Every row comes from one small tree of marks. The marks that hang from a mark follow it in brackets, in the order of their numbers. Every link used is in the known rows. Which tree was each row made from?
Known rows:
Q583(Q356(Q3(Q848 Q971))): [-26.5 -18.6 -21.4 -13.0 -24.4  -2.4 -27.7   4.3   6.8 -17.9  18.0  -2.9
   3.2  23.4  13.2  45.2 -16.6  14.2  42.0   0.1   7.7  20.8  -8.6]
Q453(Q356(Q3(Q971)) Q848): [-16.7 -16.3 -13.0 -17.7 -24.5   2.0 -23.9   9.2 -14.9 -16.2  11.4  -7.6
  -3.0  12.1   7.9  52.9 -20.0   2.1  52.9   3.9  32.7  -0.2   3.0]
Q356(Q3(Q583 Q848 Q971)): [-28.9 -15.7 -15.5  -1.3  -2.4  13.5 -25.5  -1.7   0.4  -3.5  21.8   2.3
   9.0  22.6  16.3  35.7 -17.4   7.1  66.0 -14.1 -11.6  31.2  -4.0]
Q3(Q453(Q356) Q583 Q848): [ -4.9  -2.9  -5.9  14.5  -3.3  26.6 -13.9   1.5   1.9  14.1  14.6  -9.2
   1.7   2.6  15.3  28.2 -17.6   3.5  37.8 -35.8   8.1  29.4   4.7]
Q356(Q3(Q583 Q848)): [-21.3 -12.6 -12.1  -1.9  28.7  13.2 -17.7  -0.6   2.6   0.1  15.7   0.6
   5.5  18.3  16.6  31.3 -18.6   0.1  37.4 -17.8   1.8  30.4   1.7]
Q583(Q356(Q3(Q453(Q848) Q971))): [-28.6 -17.7   5.4 -19.6 -11.4  10.6 -32.2  14.4  -1.3 -21.3  20.7 -12.9
   8.2  34.9   8.3  36.6 -24.2   0.7  52.2  -2.5   9.4  16.8  -0.6]
Q3(Q583): [ -9.4  -9.9   7.6   0.8  17.3  24.1  -7.2   7.3  -4.6   0.2  12.3  -4.0
  -0.4  -1.7   3.5   9.9 -17.7  -4.6  13.1 -17.6 -10.1  -0.4   7.5]
Q356(Q3(Q583 Q971(Q453 Q848))): [-16.5 -12.4 -10.5 -14.0   5.6   1.8 -18.2   7.1 -13.5  -3.9  23.3   7.3
  11.0  12.6  -0.6   7.8 -13.9  19.5   8.6 -39.0 -13.2  24.9  -2.0]
Q356(Q3): [-21.6 -12.9  -6.8 -20.0  15.5   2.8 -11.3   9.4  -5.3  -9.1   7.7   1.7
   4.9  11.3   7.0  28.4 -15.4   3.4  17.8  -8.5   5.7   4.1   5.2]
Q356(Q3(Q453 Q583 Q848)): [-26.2  -8.5  -4.7   1.0  29.8  22.4 -20.5   0.8   5.7   6.3  20.4  -2.1
  15.3  27.8  19.1  26.5 -19.1   2.4  49.2 -33.0  -8.9  45.8   3.0]
Q453(Q356(Q3(Q583)) Q848): [ -3.8 -15.2  -2.2  -5.4  18.5  14.5 -15.1   7.8 -11.6  -9.6   8.6 -15.4
  -4.8   8.6   9.3  42.8 -25.9  -7.2  33.3  -3.4  31.3   7.2  10.3]
Q3(Q848 Q971(Q453)): [-17.4  -8.4 -15.9 -14.5 -32.5  -4.2 -18.4   0.6  -1.8  -0.5  23.3  17.5
  -4.2  13.4   9.6  21.1 -11.1   9.2   6.6 -23.3  -6.8  15.5  -6.9]
Q583(Q356(Q3)): [-16.1 -17.6  -6.1 -18.5   8.7   1.9 -14.6  13.7   2.4 -18.9   8.0  -9.4
   2.2  12.5   5.0  33.4 -20.4   8.1   1.3  -0.5   9.9   0.6   2.0]
Q971(Q3(Q583) Q356 Q453 Q848): [ 10.4  -5.0 -17.5 -31.0  -9.0   2.6 -22.7  13.9 -15.5   0.1  21.2   0.0
  -8.3 -11.9 -18.1 -10.5 -20.5   6.1  -1.7 -50.4   4.0  11.7  -3.9]
Q971(Q3(Q848)): [-16.7  -7.0 -23.8 -17.5 -27.6  -1.2 -35.4   7.1   4.5  -2.0  11.6   3.6
  -2.4  -2.1   2.2  36.8  -9.4   2.1  28.5 -13.3  18.2  13.0  -2.4]
Q3(Q583 Q848 Q971): [-20.6 -11.2  -8.3   6.9 -14.5  20.3 -23.0  -1.8  -0.3   1.9  22.4   2.4
   0.7   8.6  12.0  23.4 -14.4   2.1  55.5 -17.9 -13.5  19.3  -3.3]
Q583(Q356(Q3(Q453))): [-21.0 -13.8   2.3 -16.5  11.1  10.2 -15.7  15.1   6.0 -11.9  11.7 -11.1
  10.7  21.4   7.7  27.0 -21.5  10.0  16.0 -15.1  -0.6  17.1   2.9]
Q453(Q356(Q3) Q848): [ -8.5 -12.7  -9.2 -18.2   2.0  -0.2 -15.9   9.7 -11.5 -12.8   4.7  -9.6
  -7.7   7.0   8.0  51.1 -21.0  -4.4  23.8   2.7  46.7  -0.8   8.7]
Q3(Q453(Q356) Q583 Q848 Q971): [-11.5  -6.4  -9.3  15.3 -29.6  27.5 -20.9   0.6  -0.5  11.5  20.8  -6.6
   4.5   6.9  15.2  32.1 -17.3  10.1  68.4 -35.2  -7.3  31.9  -1.4]
Q356(Q3(Q453 Q583 Q848 Q971)): [-35.3 -11.8  -7.7   1.9   1.6  22.9 -28.1   0.5   3.2   3.4  26.4   1.4
  18.1  32.8  18.9  29.3 -19.5   8.7  77.7 -31.2 -24.3  47.5  -2.5]
Q971(Q3(Q453(Q848) Q583)): [-14.7  -8.1  11.2 -11.7   1.1  26.2 -37.7  15.0  -2.8  -1.7  19.0 -12.0
   3.3  10.3  -1.6  20.2 -21.9 -13.7  46.0 -22.1   4.8  17.2   7.1]
Q583(Q356(Q3(Q453 Q848 Q971))): [-31.1 -14.9 -13.9 -10.5 -21.1   7.1 -30.6   7.2   9.9 -10.9  22.7  -4.5
  12.9  33.8  15.9  40.2 -18.1  16.3  54.3 -14.6  -4.6  36.2  -7.7]

Write each row's tree:
[ -0.3 -12.4  -1.3  -4.2 -17.4   7.9 -16.3  11.4  -7.0  -9.3  23.6  -5.1
  -0.3  -0.2  -6.7  -1.6 -14.3  18.9 -17.7 -31.9 -10.2   9.2  -5.3]
Q3(Q583(Q356) Q971(Q453 Q848))
[-10.4  -8.6   4.9   9.6   9.5  27.8 -18.4   4.9  12.3   1.8  20.2 -12.6
   4.1  14.2  12.7  18.6 -20.3   1.7  24.2 -25.2  -6.2  30.5  -0.1]
Q3(Q453 Q583(Q356) Q848)
[ -4.0  -3.2  -3.1  11.4 -22.5  26.7 -19.3   8.1 -12.8   8.8  17.6 -12.1
  11.1 -10.7  -0.4  13.8 -10.6  18.2  54.4 -45.0  -0.2  22.1   2.5]
Q3(Q453(Q356) Q583 Q971(Q848))
[-23.9 -10.8   7.9  -4.2  33.7  27.3 -14.0   8.8  -1.3   2.7  15.8  -4.7
  16.7  22.9  11.5  17.2 -22.8   0.9  38.8 -31.1 -20.6  27.9   8.2]
Q356(Q3(Q453 Q583))
[ -5.7 -14.0  -7.8 -30.1  26.3   8.0  -3.3   7.9 -11.9  -4.7  20.1   5.0
  -6.5  20.2   1.6   1.2 -33.6  -1.1   4.3 -34.3 -15.0  12.1  -0.5]
Q971(Q356(Q3(Q583)) Q453)
[ -7.7 -11.4 -21.2   3.6   9.8  11.1 -15.5  -0.5  -0.8   2.5   9.4  -7.0
  -0.6   6.5  16.3  46.9 -20.0   7.7  37.2 -17.5  19.7  26.3   3.2]
Q453(Q356(Q3(Q583 Q848)))
[  6.3  -7.8 -26.3  -7.4 -32.3   0.8 -26.5   7.0   1.1   6.4  15.0   0.9
  -9.9  -5.5   2.4  33.6 -18.6  10.5   0.0 -31.2  13.5  20.3  -2.5]
Q971(Q3(Q583 Q848) Q453(Q356))
[  5.0  -8.0 -15.9  -8.4  15.4  -1.0  -6.2   8.4 -14.4   1.3  11.7  -2.5
   2.8  -3.9   0.6  19.4 -15.9  20.0 -19.6 -40.4  18.4  19.4   4.6]
Q971(Q453(Q356(Q3(Q583))) Q848)
[  0.5  -3.7 -23.8 -36.0 -24.4  -0.4 -28.8  14.3 -14.9  -6.0  12.2  -3.6
  -5.8 -17.5 -17.7   5.9 -13.0   5.2  29.3 -33.2  27.2   0.9  -3.5]
Q971(Q3 Q356 Q848)
[ -9.3 -10.5  17.0   4.7  13.2  31.7 -11.7  12.7   5.7  -2.9  16.6 -16.6
   5.5   8.2   4.2   8.4 -23.4   1.2  13.2 -24.5 -17.5  12.2   4.6]
Q3(Q453 Q583(Q356))
[-22.6 -11.6  14.2  -7.8  38.2  25.9 -20.1   8.8  -5.2  -4.2  18.7 -10.1
   9.6  30.4  11.8  23.8 -25.8 -12.1  45.4 -19.3   3.2  26.4  10.3]
Q356(Q3(Q453(Q848) Q583))
[-19.8 -11.2   1.1  10.5 -19.7  27.5 -26.9   4.5  10.7  -1.6  27.2 -10.5
   6.4  19.1  12.3  21.0 -19.9   7.3  52.6 -26.3 -19.4  31.6  -6.0]
Q3(Q453 Q583(Q356) Q848 Q971)
[ -8.7 -12.1 -18.3   0.6 -11.2  10.8 -20.3   6.4 -16.1  -2.8  12.2  -8.6
   9.8  -7.0   1.8  32.1 -12.8  22.0  50.4 -28.6  10.8  17.7   1.0]
Q453(Q356(Q3(Q583 Q971(Q848))))
[-11.0  -9.7 -28.7  -9.1  -6.2  -3.6 -15.2   1.5  -0.5  -2.3   6.1  -1.3
  -1.1   4.7  15.5  54.3 -14.5  10.1  31.4 -11.4  34.6  18.8   1.5]
Q453(Q356(Q3(Q848)))
[-14.7  -6.4  21.8   1.1  26.0  32.0 -19.0   8.4  -5.6   0.4  19.0 -11.1
   2.0  15.9   6.8  11.0 -22.0 -18.2  33.4 -20.7   0.9  14.2  10.8]
Q3(Q453(Q848) Q583)
[ -8.3  -8.4   2.3  10.2 -26.9  33.1 -15.9   8.9  -7.1   7.2  17.4  -9.7
   5.7   1.3   7.2  22.2 -19.5   9.4  58.9 -33.4 -17.5  14.0   3.7]
Q3(Q453(Q356) Q583 Q971)
[-30.4  -6.8 -10.9 -13.3  12.9   7.1 -21.0   3.3   5.1   2.6  15.9   3.9
  13.4  27.1  18.1  33.6 -13.8   5.4  43.7 -25.6   3.6  38.4   1.7]
Q356(Q3(Q453 Q848))
[ -5.2  -0.6 -13.9   0.8 -17.2  12.0 -14.4   3.5   1.6  10.8  11.1  -3.6
   0.3   0.2  14.0  36.8 -12.3   6.7  32.3 -29.1  19.7  22.2   3.1]
Q3(Q453(Q356) Q848)
[-25.9 -17.8  -4.0  -5.7   2.8  19.5 -19.2   6.1  -6.4  -7.8  17.8  -0.2
  10.6  16.7   7.8  24.4 -20.1   5.6  54.3 -15.5 -24.2  14.3   0.9]
Q356(Q3(Q583 Q971))
[ -4.6  -4.2 -16.5   2.5 -27.4  20.1 -33.2   7.9   5.5  10.9  13.9 -11.3
   3.8  -3.1   6.6  38.0 -17.1   7.6  51.9 -37.3  11.2  33.1   1.2]
Q971(Q3(Q453(Q356) Q583 Q848))
[-24.2 -11.8  -6.2 -15.0 -12.1   5.9 -27.3  14.5  -2.8 -12.4  18.6  -9.9
  19.5  15.5   0.9  21.2 -11.6  24.5  39.4 -28.8  -0.5  25.7  -3.8]
Q583(Q356(Q3(Q453 Q971(Q848))))
[ -0.6  -4.8   6.2  10.1   1.0  31.6  -6.9   9.6  -4.3   9.6  10.6 -13.3
   2.2  -4.2   6.6  18.9 -20.5   3.4  29.0 -32.9  -5.6  12.0   9.4]
Q3(Q453(Q356) Q583)
[-33.3 -14.1 -23.3 -14.2 -17.5   0.5 -26.3   0.7  -0.4  -6.9  18.1   8.9
   6.8  22.8  15.5  42.5 -12.1   9.9  55.6 -10.0   2.2  24.3  -5.2]
Q356(Q3(Q848 Q971))
[-15.0  -6.3  -7.3  -6.3 -17.2  31.7 -21.5  -0.2  -4.4   8.1  30.6  -0.7
  -0.8  19.9   9.5   5.2 -25.3  -2.8  86.7 -42.1 -20.5  32.5  -7.4]
Q3(Q453 Q583 Q848 Q971(Q356))
[-16.9 -15.5 -17.5 -14.3   4.9  -3.5 -19.9   5.5   9.5 -14.7  11.4  -5.1
   0.2  17.7  13.5  43.4 -17.3   7.9  13.0  -0.9  22.0  18.9  -3.2]
Q583(Q356(Q3(Q848)))
[ -8.0 -12.5 -15.3 -43.4  10.5  -5.6  -4.5   9.9 -13.2  -8.0  17.2  10.4
  -8.2  19.2   0.9   7.9 -28.1   1.2  -3.9 -27.9   1.0   4.8  -1.2]
Q971(Q356(Q3) Q453)
[-34.5 -12.7   4.1 -20.6  -6.2  11.9 -30.5  10.0  -8.8 -11.1  21.5  -2.3
  10.1  34.0  10.3  32.4 -19.3  -3.9  63.9 -10.7   5.0  20.2   3.3]
Q356(Q3(Q453(Q848) Q971))
[-10.8 -17.5   5.0   3.9 -16.9  24.4 -17.3  10.6   0.4 -13.0  18.6 -12.5
  -1.6   3.6   1.0  17.0 -21.4   5.2  28.0  -8.8 -18.6  -2.3  -2.2]
Q3(Q583(Q356) Q971)
[-10.5  -5.2 -10.0 -36.1 -26.3  14.4 -27.9  17.3  -5.6  -0.4  15.8  -4.4
  -1.1   4.0  -8.0   8.3 -23.1  -3.2  49.6 -34.3  -3.0   8.9  -0.9]
Q971(Q3(Q453) Q356)
[  2.8 -12.7   1.0  -4.6 -26.6  12.7 -14.0   7.6 -15.2  -5.4  21.0  -3.3
 -14.0   5.1   3.3  24.0 -23.9  -2.3  10.8 -17.0  10.8  -0.5   3.0]
Q3(Q583 Q971(Q453(Q356 Q848)))
[-16.3  -8.8 -11.9 -14.3  24.6  22.8 -17.8   0.3  -0.9   5.9  23.9  -3.2
   5.2  28.7  14.4  14.3 -29.9  -3.9  71.0 -40.0  -7.6  43.1  -1.6]
Q971(Q356(Q3(Q453 Q583 Q848)))
[ -6.2 -16.9   5.0  -4.8 -19.5  12.8 -12.9  11.6  -1.3 -11.0  23.4  -2.6
  -5.2  10.2   0.5   7.4 -23.0   9.2 -12.0 -19.3 -26.5   1.6  -4.4]
Q3(Q583(Q356) Q971(Q453))
[ -8.7 -12.3  13.7 -10.3  -6.6  23.9 -38.5  19.2   5.3 -12.6  19.0 -23.2
   0.0  12.2  -3.1  23.7 -26.0  -9.3  30.3 -14.4   9.3  13.1   3.6]
Q971(Q3(Q453(Q848) Q583(Q356)))
